Each row was made from one walk, in order. Every step used is in the known rows, and no mark comes twice. Write each row's walk.
In the rows, zero is written as 128.
Known rows
pogifam -> lunir -> kabiz -> radonuv: [125 133 116 119 118 164 124 170 167 167 132  95 133 115 108 112  64 131
 183]
mapo -> lunir: [133 120 111 120  97 106 102 128 138  99 105 179 133 139 112 100 133 136
 128]
mapo -> lunir -> kabiz: [105 119 141 104 102 131  84 146 145 129 104 126 151 126 120 116 118 126
 126]
mapo -> gazad -> lunir -> pogifam: [122 170 150 160 162 160 112 121  92 122 163 124 154  92 112 150 142 114
  86]
pogifam -> mapo -> kabiz: [133  97 124 134 122  84 120 107 143 137  85 153 124 146 164 123 159 163
 133]
mapo -> kabiz -> radonuv: [131 115  78 138  88 125  98 151 181 148  84 148 114 143 153 101 123 143
 159]
mapo -> lunir -> pogifam -> gazad -> radonuv: [137 150 197 116  86 150 112 141 106 132 167  91 124 150 116 148 127 101
 130]
gazad -> radonuv: [121 127  91 136 119 128 119 145 106  75 123 167  89 125 118  83 144 142
 165]
kabiz -> radonuv: [120 122  57 129 116 132 120 160 151 109 107 157  88 131 116  85 106 157
 176]
gazad -> pogifam -> lunir: [153 133 128 133 135 116 168 118 116  78 150 140 114 130 113 128 124  94
 127]
gazad -> lunir -> kabiz: [106 134 123 119 138 166 113 153 121 119 108 102 165 104 119 111 111 112
 128]
mapo -> gazad: [122 118  85 152 151 111 112 128 112  89 124 179 135 103 127 109 151 127
 107]
pogifam -> gazad: [125  96  98 137 120 121 164 161 118  73 108 169 130 135 146 113 119 109
 132]
mapo -> kabiz: [119 107  94 154 102 108 121 147 155 102  74 206 133 131 171 107 153 137
 127]
pogifam -> mapo -> lunir -> radonuv: [136 112 173  89  84  76  80 130 107 165 149 106 117 141 130 112 134 132
 173]
pogifam -> gazad -> mapo -> kabiz: [124 104 108 120  97 100 168  96 165 145  89 143 156 155 154 139 163 114
  88]
pogifam -> mapo: [122 103 103 124 152  88 146 118 109  93 111 161  95 134 127 109 139 174
 151]
gazad -> mapo -> lunir -> pogifam: [ 96 161 148 108 110 114 135  80 143 131 140 165 114 139  99 148 164 163
  92]
pogifam -> mapo -> gazad -> lunir: [159 135 131 123 173 117  98  76  86 150 145  71 161 116  95 130 141 130
 102]
pogifam -> lunir -> mapo: [160 127 100 153 148 146 194 133 152 131 132 170 120 128 142 122  93 129
 138]

Write each row's walk
[ 92 136 138 124 134 125 203 112 122 109 145 156 111 133 130 160 150 134
  95] | lunir -> pogifam -> gazad -> mapo
[138 140 138 132 120 130  79 148  82 151 164 100 168  92 128 108 136  75
 131] | mapo -> gazad -> lunir -> radonuv
[149 118 114 127 121 149 150 145 106 100 116 109 170 134 121 116 107  84
 121] | pogifam -> gazad -> lunir
[ 97 135 151 140 163 114 158 127 103  99 141 164  78 122 137 148 145 185
 142] | lunir -> pogifam -> mapo
[142 120  86 153 177 136 145 115 128 127 133 144 120 111 148 133 137 121
  97] | lunir -> mapo -> gazad
[ 94 121  90 113 125 156 104 178 159 138 109 106 106 116 123 103  93 145
 174] | lunir -> kabiz -> radonuv
[143 113 139  98 116  81 100  95 123 128 116 126 124 154 107 117 136 161
 135] | pogifam -> mapo -> lunir
[118 157 169 131 162 139 143 112  91 126 149 110 117 120 114 151 134 159
 129] | gazad -> lunir -> pogifam -> mapo
[167 140 140 143 158 113 137  91 102 105 174 108 140 114 106 145 138  73
  92] | mapo -> gazad -> pogifam -> lunir
[114 140 160 141 121 157 154 164  95  95 161 130  96 129 136 141 131 113
 147] | lunir -> pogifam -> gazad -> radonuv
[130 122 197  68 139 102  87  82 114 151 143  16 122 148 109 164 140 109
 111] | gazad -> pogifam -> mapo -> lunir -> kabiz
[171 145  93 132 114 178 113 126 189 219 102  63 139 149 149 126 100 115
 134] | gazad -> lunir -> mapo -> kabiz -> radonuv
[113 122 135 134 131 144 150 161 141 121 122 150 153 105 129 118  95 122
 149] | pogifam -> lunir -> kabiz
[100 125 146 151 132 141 179 171 110  80 137 173 111 123 156 149 124 120
 125] | lunir -> pogifam -> gazad
[123 132 181 127  97 134 132 149 121 116 141 140 138 143 132 158 119 107
 110] | mapo -> lunir -> pogifam -> gazad
[181 133 102 147 109 159 150 130 211 222 117 105 126 151 159 131  83 124
 155] | pogifam -> lunir -> mapo -> kabiz -> radonuv
[145 140 104 143 152 139  98 110  99 116 132 121 175 102 105 112 138 104
  96] | mapo -> gazad -> lunir
[118 111 172  84 126 107  82 109 129 162 116  75 140 139 114 134 121 149
 133] | pogifam -> mapo -> lunir -> kabiz
[152 149 157 110 151 157  97 118 136 184 184   4 141 108  94 158  95  72
 124] | mapo -> gazad -> pogifam -> lunir -> kabiz -> radonuv
[115 107  89 109 125 104 189 103 130 103 114 152 129 145 120 123 144 125
 104] | pogifam -> gazad -> mapo
[161 132 110 146 128 160 140 117 164 171  92 117 160 138 169 134 131 105
 102] | gazad -> lunir -> mapo -> kabiz
[118 138 154 134 122 125 111 128 160 189 124 107  86 144 155 153 132 181
 158] | lunir -> pogifam -> mapo -> kabiz -> radonuv
[105 148 157 136 106 128 115 138 128 105 134 183 117 129 123 137 138 146
 120] | mapo -> lunir -> pogifam
[110 137 164 145 185 110 127 102  89 128 164 132 105 105 128 164 160 165
 107] | lunir -> pogifam -> mapo -> gazad
